Each row was made from one walk, in order. Every step used is in the known rows, and no mark comes twice. Write each row's walk.
Known rows
pegori-patafi-pibuzo: -.14	.14	-.01	.00	.21	-.10	-.03	.03	-.02	-.01	-.08	.09	-.04	-.40	-.01	.11	.19	-.16	-.12	.32	-.18	.06	-.03
zene-pegori-patafi-pibuzo: -.09	.12	-.08	.04	.17	-.26	.07	.22	.15	.01	-.17	.12	.11	-.55	-.07	.09	.23	-.17	-.12	.09	-.33	-.01	-.02
zene-pegori-patafi: .02	.16	.05	.06	.08	-.27	.20	.32	.14	.05	-.14	.14	.17	-.54	.04	.03	.22	-.10	-.14	-.05	-.33	-.09	-.04
patafi-tepat-punuk-pibuzo-zene: .16	-.14	-.03	-.03	-.14	.15	-.17	.26	-.36	-.01	-.17	-.12	.04	.22	.15	.15	-.07	-.07	.13	.22	-.29	-.17	-.01
patafi-tepat-zene: .05	-.29	-.09	-.09	.06	.17	-.08	.23	.02	-.06	-.15	.07	.15	.18	.20	.11	.09	.03	-.06	.01	-.27	-.03	.01
zene-tepat: .05	.03	.09	-.01	-.03	-.06	-.01	.20	-.06	.05	-.14	.31	.05	-.11	.18	-.02	-.09	-.02	-.02	.20	-.03	-.11	.01
patafi-tepat-punuk: .22	-.20	-.02	-.14	-.09	.15	-.12	.11	-.21	.00	-.20	.08	.09	.34	.07	.03	-.08	.01	.16	.26	-.15	-.10	.02
pibuzo-patafi-pegori-zene-tepat-punuk: .08	-.06	-.09	.03	.08	.03	.11	.07	-.13	.00	.01	.02	.24	.06	.22	-.17	.01	-.05	.30	.09	-.24	-.14	.02
zene-pibuzo-patafi-tepat-punuk-pegori: .19	-.13	-.06	-.02	.04	.03	-.12	-.02	-.27	.10	-.41	.07	.15	.24	-.35	-.06	.01	-.07	.31	.42	-.26	-.04	.04
pibuzo-patafi: .01	-.01	.04	.10	.17	.20	-.02	-.10	-.09	.02	-.12	-.05	.07	-.05	.17	-.12	.08	-.06	.00	.06	-.03	.01	.03
patafi-pibuzo-zene-tepat-punuk: -.02	-.12	-.11	-.05	-.03	.17	-.15	.21	-.20	-.03	-.18	.02	-.01	-.15	.15	.07	-.11	-.10	-.04	.17	-.33	-.07	.06
pegori-patafi: -.03	.19	.16	.02	.12	-.13	.11	.15	-.03	.04	-.04	.10	.04	-.40	.12	.03	.17	-.08	-.12	.15	-.16	-.02	-.06
punuk-tepat-zene: .13	-.26	-.14	-.04	-.01	.08	.02	.05	.15	.03	-.07	-.09	.02	.41	.25	.06	.05	.10	.07	.02	-.20	-.01	-.07
zene-pegori-patafi-tepat: .04	.12	.07	.05	.10	-.23	.08	.41	.06	.04	-.31	.33	.22	-.53	.02	.09	.25	-.12	-.14	.06	-.39	-.12	-.03
pegori-zene: -.15	.00	.03	.02	-.11	-.18	.07	.18	.00	-.03	.14	.04	-.02	-.02	.16	.06	.13	.02	.18	-.01	.06	.07	-.06
tepat-patafi-pibuzo: -.06	.06	-.29	-.01	.17	.28	-.08	-.11	.09	-.03	-.01	-.15	-.01	-.28	.15	.14	.10	-.13	-.04	.41	-.07	.05	.01
tepat-patafi-pegori: .07	.15	-.30	.04	.17	.19	.12	-.12	.18	-.02	.15	-.17	.19	-.31	-.03	.00	.08	-.06	-.01	.05	-.23	-.10	.00
tepat-patafi: .05	.10	-.13	.02	.07	.25	.07	.00	.08	.02	.05	-.13	.06	-.26	.27	.07	.08	-.04	-.05	.26	-.06	-.03	-.01
patafi-tepat-punuk-pegori: .31	-.19	-.04	-.12	-.11	.03	.01	.14	-.25	.04	-.05	-.08	.12	.51	-.13	.11	.00	.06	.35	.14	-.26	-.14	-.02
pibuzo-zene-tepat-punuk: .12	-.08	.06	-.03	-.14	.16	.00	.39	-.25	.03	-.14	.05	.08	-.16	.31	-.01	-.14	-.01	-.06	-.01	-.36	-.16	.05
pibuzo-patafi-tepat-punuk: .20	-.19	.01	-.02	.09	.35	-.13	.00	-.28	.02	-.31	.01	.15	.26	.24	-.08	.00	-.05	.15	.31	-.17	-.09	.05
punuk-pibuzo: .01	.04	-.05	.05	-.04	-.11	-.05	.00	-.12	.02	.07	-.16	-.06	.16	.03	.10	-.04	-.08	.14	.23	.06	-.07	-.06
pegori-zene-pibuzo-patafi-tepat: -.19	-.02	.04	.07	.03	-.12	-.17	.12	-.12	.02	-.37	.36	.07	-.20	-.06	-.01	.17	-.10	.18	.38	-.04	.11	.00
punuk-pegori-patafi-tepat-zene-pibuzo: .07	-.02	.00	-.04	.11	-.25	.11	.33	-.06	.06	-.16	.10	.18	-.08	-.26	.17	.28	-.04	.07	.18	-.50	-.04	-.07
pegori-patafi-pibuzo-zene: -.22	.16	.01	.07	.19	-.01	-.04	.18	-.08	-.04	-.10	.03	-.03	-.66	.05	.13	.24	-.18	-.26	.07	-.39	.04	-.02

Write each row's walk
-.21	.02	-.02	.00	-.13	-.33	-.04	.14	.01	.02	-.12	.24	-.03	-.16	-.18	.03	.07	-.04	.17	.22	.04	.14	-.03 -> pegori-zene-pibuzo
-.07	.16	.09	.15	.05	-.15	.17	.48	.04	.01	-.15	.05	.16	-.82	.10	.06	.25	-.11	-.31	-.35	-.57	-.10	-.02 -> pibuzo-zene-pegori-patafi
.17	.06	-.14	.06	.01	.17	.00	-.09	.11	.08	-.10	-.04	-.01	.01	.28	.08	.08	.01	.09	.38	-.07	-.05	-.09 -> punuk-tepat-patafi
-.04	.14	-.28	.05	.08	.03	.18	.02	.18	-.05	.27	-.14	.18	-.33	.11	.06	.19	-.04	.12	.04	-.18	-.04	-.05 -> tepat-patafi-pegori-zene
.28	-.18	-.01	-.01	.07	.23	-.01	.03	-.32	.05	-.17	-.14	.18	.41	.06	-.03	.08	-.01	.33	.19	-.26	-.12	.02 -> pibuzo-patafi-tepat-punuk-pegori
.13	-.11	-.07	-.02	-.17	.10	-.03	.16	-.30	.01	.04	-.40	-.02	.21	.19	.08	-.14	-.05	.15	.10	-.25	-.14	-.02 -> tepat-punuk-pibuzo-zene
-.05	-.23	-.16	-.03	.17	.16	-.04	.03	.06	.02	-.29	-.03	.14	.00	.05	-.09	.04	-.05	-.07	.13	-.25	.08	.05 -> tepat-zene-pibuzo-patafi
.04	-.07	.06	.09	.19	.25	-.16	-.01	-.18	.00	-.31	.16	.12	-.04	.16	-.05	.12	-.09	.01	.20	-.09	-.04	.04 -> pibuzo-patafi-tepat
.23	-.07	.00	-.09	-.16	-.04	-.01	.22	-.28	.09	-.08	.00	.03	.33	.29	.03	-.25	-.05	.25	.50	-.06	-.22	-.02 -> zene-tepat-punuk-pibuzo
-.10	.04	-.12	.14	.19	-.02	.08	-.08	.01	-.05	.10	-.07	.19	-.11	.02	-.13	.19	-.07	.19	-.15	-.16	-.01	.00 -> pibuzo-patafi-pegori-zene
-.10	.06	-.32	.09	.13	.25	-.02	.18	.15	-.04	-.11	-.17	.10	-.68	.16	.16	.19	-.17	-.21	.03	-.41	-.02	.03 -> tepat-patafi-pibuzo-zene-pegori
-.05	-.04	.04	-.07	.16	-.08	-.04	.33	.00	.02	-.38	.32	.16	-.33	.00	.11	.20	-.10	-.18	.34	-.42	.00	-.02 -> pegori-patafi-tepat-zene-pibuzo
.08	-.27	-.10	.04	.21	.25	-.02	.25	.05	-.02	-.34	.05	.30	-.03	.31	-.02	.20	-.05	-.07	-.06	-.39	-.08	.05 -> pibuzo-patafi-tepat-zene-pegori
.20	-.21	-.02	-.11	-.19	-.10	.06	.27	-.26	.01	.06	-.06	.11	.51	-.02	.15	.10	.08	.48	.12	-.22	-.08	-.06 -> patafi-tepat-punuk-pegori-zene
-.04	-.14	-.01	-.03	-.06	-.04	-.14	.13	-.22	.03	-.37	.22	.09	.06	.02	-.03	.06	-.07	.31	.47	-.10	.06	.01 -> pegori-zene-pibuzo-patafi-tepat-punuk
-.07	.03	-.04	.07	.13	.03	-.14	-.13	-.06	.07	-.39	.17	.05	-.20	-.21	-.14	.00	-.12	.00	.31	-.05	.07	.05 -> zene-pibuzo-patafi
-.01	.08	-.18	-.02	.11	.19	-.07	.11	.02	.02	-.14	.18	.04	-.36	.30	.11	.00	-.14	-.05	.58	-.09	-.06	.02 -> zene-tepat-patafi-pibuzo
.19	-.15	-.09	.00	-.15	.02	-.10	.38	-.23	.01	-.25	-.08	.15	.09	.09	.14	-.03	-.09	.12	.09	-.42	-.22	.00 -> patafi-tepat-punuk-pibuzo-zene-pegori
.17	.07	.14	.00	-.09	-.06	.21	.53	-.32	.08	-.02	-.02	.13	-.28	.21	.07	.06	-.02	.03	-.02	-.58	-.22	-.03 -> pibuzo-zene-tepat-punuk-pegori-patafi
-.05	.10	-.06	.16	.11	-.17	.02	.08	-.16	.01	.06	-.01	.14	-.03	.18	-.02	.06	-.15	.28	.26	-.10	-.15	-.04 -> punuk-pibuzo-patafi-pegori-zene-tepat
-.07	.06	-.05	.13	.17	-.06	.08	.07	-.03	-.01	.01	.14	.22	-.20	.14	-.14	.12	-.08	.17	.00	-.18	-.09	.01 -> pibuzo-patafi-pegori-zene-tepat
.02	.04	-.15	.12	.28	.14	.03	-.22	.01	-.02	-.01	-.11	.20	-.08	-.11	-.18	.08	-.08	.04	-.14	-.21	-.07	.04 -> pibuzo-patafi-pegori
.08	-.30	-.14	-.06	.05	.04	.00	.39	.15	-.04	-.24	.12	.27	.02	.14	.11	.14	.01	-.08	-.14	-.41	-.09	.02 -> patafi-tepat-zene-pegori
-.21	.01	.01	.08	.02	-.16	-.06	.05	-.06	.03	-.22	.18	.02	-.21	-.05	-.06	.13	-.09	.18	.27	.01	.14	-.01 -> pegori-zene-pibuzo-patafi
.19	-.08	.04	-.01	-.17	.04	.12	.42	-.29	.06	.01	-.11	.10	.01	.13	.05	-.07	.03	.12	-.13	-.45	-.20	.01 -> pibuzo-zene-tepat-punuk-pegori
.22	-.16	-.05	-.09	-.11	.08	-.16	.10	-.30	.02	-.15	-.07	.04	.48	.09	.12	-.11	-.05	.27	.45	-.10	-.16	-.02 -> patafi-tepat-punuk-pibuzo
.14	-.15	-.07	-.05	-.12	-.14	.14	.08	-.25	.09	.00	-.21	.08	.38	-.14	-.03	.06	.02	.55	.21	-.19	.00	-.03 -> tepat-punuk-pegori-zene-pibuzo-patafi
-.05	.00	-.05	.13	-.04	-.04	.07	.36	.07	-.02	-.13	-.03	.14	-.50	.01	.03	.11	-.05	-.22	-.47	-.42	-.09	.03 -> pibuzo-zene-pegori
.08	-.21	-.13	.09	.16	.10	-.07	.24	-.06	.00	-.25	-.13	.22	.13	.31	.08	.15	-.13	.07	.17	-.30	-.14	-.01 -> punuk-pibuzo-patafi-tepat-zene-pegori
-.01	.16	-.04	.14	-.03	.13	-.03	.35	-.18	.04	-.04	-.10	.03	-.44	.44	.17	-.01	-.15	-.09	.30	-.24	-.19	-.04 -> punuk-pibuzo-zene-tepat-patafi
.17	-.19	.02	.00	-.01	.10	.04	.16	-.33	.03	-.06	-.11	.16	.40	.17	.03	.17	.01	.46	.18	-.22	-.07	-.02 -> pibuzo-patafi-tepat-punuk-pegori-zene
